What can hang from each mark:
gano: pala
pala: dokos gano gutaz nipe
nufe: bedil
gutaz: bedil pala
zosor: bedil
bedil: fefa gutaz zosor
fefa: bedil
nipe: pala

Every row comes from one small tree of marks. The marks that hang from a mark follow it in brackets, in alphabetical order. Every link used is in the known rows. Which tree was each row made from?
Known rows:
bedil[fefa gutaz]: [-10  11 -28 -13  14  29   7  -5 -15 -14   2  33  20  -7   8 -29  -9   3
   5  13  14 -15 -11  -7  -4   2  24   9  30  27  -7   1  11   6  -5  18
 -24 -12   4  10 -21   3  -1   4  14  -5  14   9  24  -6  23  25  -4  34
  -7  -9  -9  -4 -11   7 -10]
nufe[bedil[fefa]]: [-13  17 -25  -3  23  25   4   9  15 -16 -14   8  28  14  18 -21   8   6
   9   7  11   5 -20 -23 -12  18  27  -8  19  33 -11 -13 -10  22   0  -2
  -6 -31  12  10 -10  10  18  -6  11  -7  -1 -19  23 -15   2  48   7  39
   6   4  -6  10  -4  22 -10]
pala[dokos gano gutaz[bedil] nipe]: [ -1   5  -5  27   1  -1  28  47   3 -14 -63  60 -25  20  20 -14   6   2
  10  35  24 -26   7  -6  12   0  32  39   1  60 -18   0 -34 -17  -8 -18
   8  21  -7   1  -4  -1  -2  39 -11  22  -8 -14   7 -37 -22   7 -30  21
  11  23  26   2  12 -39   0]
pala[gano]: [-10  13 -18  -2   2  27   3  20  -5  -7 -27  17   0  16  18 -10  12  -2
   4  11  18  -7  -3 -10   1  10  23  27 -12  25  -7  -2 -22  -9  -6  -3
  -2  -5 -11   4   1  13   3   9   4   9  12   1  -5 -10  -9  15  -6  12
  -2   6  -5   8 -12 -12  -9]
gutaz[bedil[fefa zosor] pala[gano nipe]]: [-20   6 -21  -7   3  49  28  37   3 -17 -17  34  21  33   4   6  33  -9
 -11   9   5 -23 -21 -31   6 -10  49  36  55  56   4 -21   6 -14   5  -5
  -3   5  -2  27  -7  27  33  27 -33  16   9 -16  25 -16 -20  29  23  69
  20   6   0  -2 -12 -15  -4]
pala[dokos gano nipe]: [  3   0 -21  30   8  24  23  30   3  -6 -41  24 -18  19  13 -19  19 -16
   4  22   9 -21   8  -3  10   7  37  30  -1  31 -12  20 -27 -18 -16  -5
  -2  11 -13   3  -3   3  -5  26 -10  17   8  -8  10 -28  -6  10 -21  24
   9  23   9   2  -2 -26 -11]
gutaz[bedil pala[gano nipe]]: [ -3  -2  -8 -13 -12  23  24  34  -1 -23 -35  35   2  43   7   4  24  -6
 -19  13  13 -14 -25 -22   5   1  29  49  38  56   9  -9  -1 -15   5 -11
   0   1  11  10   9  15  28  25 -22  26  17  -7  27 -17 -40  10  -1  41
  21  12   5  -5 -11 -11  -5]
fefa[bedil[gutaz[pala] zosor]]: [-15   1   6 -21   0  31  -6 -18  -9   4   0  -7  13   5 -20 -11  -4 -30
   0  24 -12   9 -23 -29   3   8  41  31  29  13  13 -17  28  11   8  12
 -21 -24   5  -7 -24  35  22   0   6  -5   1   8  39  -4  14   5  17  31
  20  -4 -31  10 -25   1  -9]
fefa[bedil]: [ -2   9 -10  -9   8  23 -16 -10  10  -8 -19 -13   7   8   7 -12   4  -5
  -1  11   6  15 -13 -14 -11   6  16   4   1  10  14   4  -9  13   0   0
 -13 -23  15 -15  -4  19  11 -12  20  -8  -9  -3  17 -16  -4  23 -11  12
   1  -3 -10   0 -16   0  -7]
nufe[bedil]: [ -7  13  -6  -6  10  13  -5   6   9  -8 -22  -4  17  22  15 -21   3   0
   9  10   8  15 -15 -23  -7  25  23   7   9  29 -13  -9 -12  22  -3 -12
   1 -28  12   1  -4  14  13  -6  16   2   1 -12  23 -14  -7  34   5  19
  16  13  -6  17  -2  23 -14]
fefa[bedil[gutaz[pala[nipe]] zosor]]: [ -7  -8   3 -20  -7  37  -1 -18  -8  -4  -5 -12   8  10 -21 -12   5 -27
  -3  24 -16   2 -26 -34   8   5  42  33  44   7  21  -2  30   3   0  11
 -24 -18   4 -11 -28  36  20   9 -11   5  -4   2  46 -15   9   1   6  38
  41  -2 -24   0 -20  -6 -18]
fefa[bedil[zosor]]: [-13  14  -6  -8  11  42 -17  -8  13   3 -10 -25  13   9  -1 -11   7 -14
   8   9  -5  13  -5 -22  -3   2  30   8   9   9   7  -1  -3  12   0  -4
 -12 -18   5  -9 -18  29  17  -9  14 -10 -10  -4  18 -12   8  27  12  21
   7  -1 -16   8 -10   0 -10]
fefa[bedil[gutaz[pala[dokos nipe]] zosor]]: [ -5  -8   6   2   1  28   9  -8  -5   4 -10  -3  -1   6 -23 -18   2 -41
   1  32 -18  -1 -16 -26   9   5  51  33  39  16  11   4  23   5  -3  12
 -20 -12   0 -11 -28  27  16  14  -4   2  -4   5  50 -18  15   3   7  41
  31   7 -21   7 -18  -8 -12]
pala[gutaz nipe]: [ 10   3  -3   1  -3  20  12  17   0 -16 -32  20 -18   6  15 -11  10   6
  10  20  15 -14  -1  -5  -2  -1  27  30  13  29   4  15 -21  -6 -12 -12
 -18  -1   3 -18 -14   4 -13  17 -18  17 -15  -5  15 -26 -17  16 -29  18
  28   6   9 -14  11 -16 -25]
fefa[bedil[gutaz[pala[dokos]]]]: [ -3   0   0   1   4   5   6 -12  -9  -1 -14  13  -4   0 -13 -20 -15 -31
  -3  37  -5   8 -20 -14  -5  11  31  29  15  23  12  -1  15  15   6  16
 -25 -26  14 -12 -17  17  14  -1  21  -7   3  13  39 -14   7   7  -4  26
   4   1 -20   9 -26  -3  -5]
gano[pala[gutaz[bedil[fefa zosor]] nipe]]: [ -8  23 -19   7   8  36  13  34  -3 -18 -40  46  18  18   9  -1  31  18
  13  13  16 -24  -4  -3  13  -3  36  15  37  45   3  -8  -6   2  -9 -24
 -13  -4  -6  13 -29  10  15  27 -29   8 -21 -14  31 -46 -19  29   5  43
  26   6   9 -13  15 -16   0]
nufe[bedil[fefa gutaz[pala[nipe]] zosor]]: [-19   1 -13 -11   8  38  17   0  -5  -8   0  10  27  17  -6 -19   8 -20
   5  20  -9  -3 -33 -45   6  17  58  22  63  29  -5 -20  30  13  -3   6
 -15 -23  -2  14 -32  27  23  15 -21   8   4 -15  54 -14  12  28  20  64
  42   5 -22  10 -11  20 -18]
zosor[bedil]: [ -4   1   2 -22  -8  26   8   0  -4  -5 -28  11  -3  28   4 -14 -11   8
  10  13   7  -1 -16 -11  -2  -9   9  -6  18  28  -3  12 -14  15  -1  -8
 -19 -23  13   5 -18  11   4   2  22   4  15  12  11 -16  -4  27  -7  13
  -1   6 -13   4  -5  -9 -12]
gano[pala[dokos gutaz[bedil[zosor]] nipe]]: [ -2  19  -1  32  11  17  16  46   1  -2 -54  46  -3  20   3  -8  21   1
  15  24  13 -23  12   9  22   4  42  27  24  54 -11   1 -18   4 -13 -27
  -5   0 -12   5 -26   2  13  30 -19  12 -23  -5  39 -48 -21  20   5  32
  23  29  12   0  23 -20   4]
nipe[pala[dokos gano gutaz[bedil]]]: [ -4  -1   4  38   6 -14  13  48  12  -4 -38  67 -24   6  21 -11 -20  -9
  31  27  21 -10  10   0 -13  -3  23  32 -12  77 -20  -4 -35 -20   7  -5
  21  -1 -14   5   1   0  -2  12   2  24   5 -10  -7 -21  -5  18   2  18
 -14  -4   3  11   8 -27  13]
bedil[fefa gutaz zosor]: [-22  17 -19 -11  19  46   2  -4 -13   0  13  20  25  -5  -1 -31  -4  -8
  15   9   3 -12  -8 -12   6  -3  44  10  40  24 -12  -5  19   5  -6  12
 -21  -3 -11  18 -33  17   1   7   8  -3   9   6  23  -1  33  26  20  44
   1  -7 -16   5  -6   6 -10]
bedil[fefa gutaz[pala[dokos gano]] zosor]: [-28  12 -17  15  17  38  31  21 -17   5  -1  45   8  -4  -7 -18   0 -35
  10  29  -4 -22  -7 -17  10   4  62  35  25  43 -13 -19  13  -2   3  22
 -18  -4 -23  24 -31  18  11  23  -7   3  20  13  21   2  22  18  27  62
  -2   4 -22  18 -18 -14  -2]
pala[dokos gano gutaz nipe]: [  3   3 -10  38   0   8  30  38  -2  -6 -56  43 -36   9  18 -15  10  -9
  19  38  17 -25  14  -3   8   4  38  36 -20  37 -10  13 -38 -18 -14 -10
  -6  11 -20 -10 -10   2 -17  32 -20  18  -9  -9  -2 -34 -14   6 -34  17
  16  19  13   1   9 -42 -13]
pala[gano gutaz[bedil[fefa]]]: [-19  21 -21   2   4  10  17  37   0 -22 -41  64   1  13  29  -6   2  21
  14  23  33 -18  -6 -12   1  -7  22  23  -9  60  -9 -26 -28  -5   7  -7
   0   3   0  15  -2   8   5  17  -1   7  -1 -13  -8 -18 -17  26 -14  23
 -14  -4  11   1  -1 -27   1]

Write each row's tree:
[-23  27 -16 -10  25  43   1  24   6 -10  -1  25  35  17  11 -14  13   3
   5  -6  12  -8  -5 -13   0 -10  32   7  43  53 -14 -16  -4  12   2 -12
   0   2  10  26 -13  13  23   2  12  -3   6  -6  19  -8   2  48  31  49
 -12   2   5   5   2   8   0]  gutaz[bedil[fefa zosor]]
[  7  10 -13  11  -4  19  10  26  -8 -16 -49  29  -6  15   9  -1  27  12
  10  19  16 -17  -1  10   5   9  26  22   9  21   9   8 -15   2 -15 -20
 -25 -16  -5 -10 -22   2   0  20 -27  14 -21  -3  28 -43 -24  13 -16  17
  33  10   2 -12  12 -16 -12]  gano[pala[gutaz nipe]]
[-18  21 -16  33  20   1  31  50   5 -13 -50  79 -11   5  28 -12  -5   6
  20  33  30 -25  11  -1   1  -3  32  26 -15  71 -20 -17 -36  -1   5  -5
   3   7  -4  15 -10  -2   4  20   9   2  -3  -8  -7 -24 -10  31 -13  27
 -24  10  17  11   3 -32   8]  pala[dokos gano gutaz[bedil[fefa]]]
[ -3 -10 -12 -16 -19  23  22   5 -22 -12 -21  28  -6  20  -3 -14   7 -17
 -10  26   3 -17 -26 -21  10  12  34  51  31  29   8  -2  18 -18  -4  11
 -19  -5  -8   0  -9  15   4  27 -22  26  22  11  29 -10  -7 -11 -14  31
  29   5 -15  -3 -20 -13 -18]  bedil[gutaz[pala[gano nipe]]]
[-23  10 -13 -13  13  44  17   4 -18  -3  19  28  26   0 -10 -15   2 -23
   4  11  -5 -14 -19 -18   0   1  53  28  49  32   4 -17  29   8   5  15
 -31 -16  -6  18 -33  21  12   8  -8  -1  15  16  33   6  17  26  34  60
   9  -7 -26   6 -19   7 -13]  bedil[fefa gutaz[pala] zosor]
[-13   7  -2 -18   4  32 -19 -25  -7   3  -3 -10  15   3 -12 -23  -9 -15
  11  21  -4  11 -14 -27   7   6  34  15  22   5   3  -2  17  10  -2   6
 -14 -14   0  -8 -25  31   9  -2  18  -3  -3   3  28 -10  27   7   7  19
  16  -6 -24  12 -15   0 -10]  fefa[bedil[gutaz zosor]]
[  0   1  -6  14   0  12  34  46   3 -15 -40  45 -11  37   8  -4  18 -21
 -16  23  10 -17 -13 -10   7   4  38  50  30  64  -3  -4 -10 -10   0  -9
   4   8   5  10   7   7  25  27 -12  23  15  -3  28 -23 -37  15   0  44
  10  24  13   2  -8 -18  -2]  gutaz[bedil pala[dokos gano nipe]]
[  0  -6 -27 -13  -1  32  26   2 -16 -19   2  35  13   1  -4 -16   7 -13
 -11  19   1 -19 -29 -13  -4   1  38  28  58  30  13   5  26  -2  -3  18
 -35 -15   8   7 -23   7   6  16 -18  11  14   9  43 -13   8  16  -5  53
  20  -7 -12 -15 -18   3 -20]  bedil[fefa gutaz[pala[nipe]]]
[-11  -2 -14 -26  -5  30  15 -13 -17 -12 -15  37  11  13  -1 -28 -24  11
  13  20  10 -16 -26 -19   5 -14  13 -13  37  28  -8   5   7  13   4  12
 -31 -22  13  17 -34  13  -1   9  23  -2  22  16  21 -14  25  24 -10  27
  -6  -9 -27   1 -11 -10  -8]  zosor[bedil[fefa gutaz]]
[  7 -13  -3   2  -3  13  13 -11  -5  -7 -20  10  -8   5 -17 -18  -5 -30
  -9  35  -7  -3 -22 -18   1   7  32  30  31  20  17   9  21   8  -2  14
 -24 -19  13 -14 -18  18  14  11   3   2  -2   6  50 -22   6   0 -17  31
  24   4 -16  -2 -23  -7 -11]  fefa[bedil[gutaz[pala[dokos nipe]]]]
[-17   6 -16   6  19   7  25   9  -3  -9 -11  33  18   7   0 -25 -11 -22
   6  29   0  -2 -26 -25  -6  26  44  15  34  45 -11 -19  15  23   5  16
 -14 -31  10  12 -23  10  18   4  11  -4   9  -3  44 -12   8  32  10  53
   9   7 -18  18 -18  19  -8]  nufe[bedil[fefa gutaz[pala[dokos]]]]
[-33   8 -14 -12   9  34  16   6  -8  -2  -7  19  28  16  -1 -17   6 -21
  11  25  -4  -3 -30 -48   7  21  55  23  33  37 -11 -38  22  10   9  13
  -8 -26 -14  20 -27  35  27  16  -9   6  15 -12  31  -2  15  22  26  55
  25   3 -29  24 -20   6 -11]  nufe[bedil[fefa gutaz[pala[gano]] zosor]]
[  6  15  -5  31   8   5  18  44  -3 -13 -60  54  -8  20   9  -9  16   7
   9  27  21 -21   5  16  11   8  29  26  16  52  -7   6 -19   5 -12 -25
  -6  -2   0   1 -16  -9   8  27 -16   9 -20  -3  35 -52 -30  18 -10  26
  18  25  16  -6  17 -21   6]  gano[pala[dokos gutaz[bedil] nipe]]
[ -7   4  17   5   6   7  -6  33  14  -1  -5  38  -3   7  15  -8 -16  -5
  30   9  12   2   3  -8 -12 -11  25  29  22  66 -10  -9 -14 -13   5  -9
  15  -8  -8   4 -10  11   3   0  -3  22  -3 -10   5 -11  -1  28  27  26
   4 -14  -7   3  13  -5  -1]  nipe[pala[gutaz[bedil[zosor]]]]
[-14   4   1  17   6  30  30  48   5  -1 -32  34  -3  38   0  -3  24 -31
 -10  21  -1 -20  -4 -18  17   2  53  51  39  62  -8 -10  -4 -13   0 -13
   7  13 -10  17  -5  19  28  30 -21  22  13  -4  31 -19 -25  17  23  53
  16  28   5  11  -6 -18   0]  gutaz[bedil[zosor] pala[dokos gano nipe]]
[-23  20 -11 -11  19  39  17  34   6 -11   2  32  31  23   2   1  14 -12
  -7   0   3  -8 -16 -16  -4  -5  44  27  54  63   2 -28   9  14  12  -5
  -9 -10  14  26 -11  17  35   4  -3   1  11   2  32  -3 -18  46  45  67
  -8   1  -6   5 -11  11   0]  gutaz[bedil[fefa zosor] pala]
[-10   5 -21 -14   7  26  22   3 -17 -13   7  36  18  -4  -3 -17  -6 -14
  -4  15   6 -12 -27  -8 -10   6  34  25  40  36   8  -9  24   9   6  19
 -33 -23   8  13 -21   6  10   5   1  -1  20  18  33   0   8  23   8  49
   0 -10 -19   0 -23   7 -13]  bedil[fefa gutaz[pala]]
[ -6  14  -9  30  22  26  30  44  10  -9 -30  50  -3   6  11 -18   9  -3
  15  27   8 -26  11  -3   7 -12  46  21  35  61 -17   0 -21  -1  -9 -14
  -5  17  -3  11 -26   3   5  26 -11   8 -16 -15  24 -33  -1  39  -2  50
  10  16  23  -4  21 -21  -5]  pala[dokos gutaz[bedil[fefa zosor]] nipe]
[ 11  12 -10  36  10  10  20  35  -5  -5 -56  40 -17   9   7  -9  18   0
  16  30  14 -22   8  21   6  11  35  19   1  33  -2  14 -25   5 -17 -16
 -21 -11 -12  -9 -22  -8  -3  25 -20  10 -23   0  30 -49 -20  17 -16  22
  26  25   7  -7  15 -21  -4]  gano[pala[dokos gutaz nipe]]
[ -5  -8  13 -11 -11  10  27   1 -23   1 -26  36 -14  22 -15 -24 -29 -19
   7  33  -3  -7 -24 -11   5  -1  26  18  30  39  -6   5   9  15   6   9
 -27 -23  10   9 -30   8   6  14  21  10  26  31  35 -12   6   9  -1  26
   2  12 -28  12 -14 -11  -7]  zosor[bedil[gutaz[pala[dokos]]]]
[  7  12  -9   2  -4  14  10  31  -7 -22 -53  44   3  24  11   0  25  21
   6  19  24 -19  -7   4  11   6  21  23  23  45   4  -2 -12   2 -10 -27
 -10  -9   3   0 -14   0  10  25 -22  14 -21  -7  33 -47 -33  14 -11  21
  28  13  12 -13  13 -16  -3]  gano[pala[gutaz[bedil] nipe]]
[-27   9  -8 -14  15  32  12   3  -5  -3   5  13  32  10  -5 -22   0 -22
  11  21  -9   2 -26 -42   2  20  54  16  49  34  -9 -31  27  22   6   9
 -13 -31  -3  19 -31  28  24   7  -4   2   9  -6  42  -2  16  32  32  60
  28   3 -27  19 -14  23 -13]  nufe[bedil[fefa gutaz[pala] zosor]]
[-13   6   8   1   8  21   4  -8  -7  10  -7   2   2  -2 -23 -19  -9 -41
   5  31 -16   7 -13 -23   5  10  46  31  26  22   7  -9  22  13   5  13
 -19 -19   2  -8 -30  27  22   3  14  -4   2  13  40  -7  14   9  17  34
  11   6 -26  18 -20  -3  -5]  fefa[bedil[gutaz[pala[dokos]] zosor]]
[-14  11  -5 -14  -5  15  15  36  -3 -16 -29  40   6  39  10   4   9  -7
 -15  16  17  -7 -21 -18   0   5  26  49  17  60   4 -26  -5  -2  15  -8
   2  -8  11  14  11  15  30  13   0  18  21   4  17  -5 -39  20  14  33
  -4   7  -2   8 -18  -7  -1]  gutaz[bedil pala[gano]]
[ -2 -10  -8   6  -8  14  16  -7 -10  -8 -34  15 -11   9 -12 -15  -1 -31
  -5  42  -5  -6 -25 -27   3   9  37  37  16  22  15   4  12  -5   2  17
 -18 -15   1 -13 -13  22  13  20  -4   7   7   1  37 -24   3  -9 -23  28
  23   6 -15   3 -26 -22  -8]  fefa[bedil[gutaz[pala[dokos gano nipe]]]]
[ -7  27  -1  30  18  -6  13  44  -3  -6 -56  61  -5  14  12  -6   3   6
  15  29  24 -13   8  19   8  13  26  20  -3  59 -12  -7 -23  16  -3 -23
  -6 -11   1   6 -14  -9  12  15   8   1 -15   7  25 -39 -28  24   2  19
  -5  21  10   8  14 -14  14]  gano[pala[dokos gutaz[bedil]]]
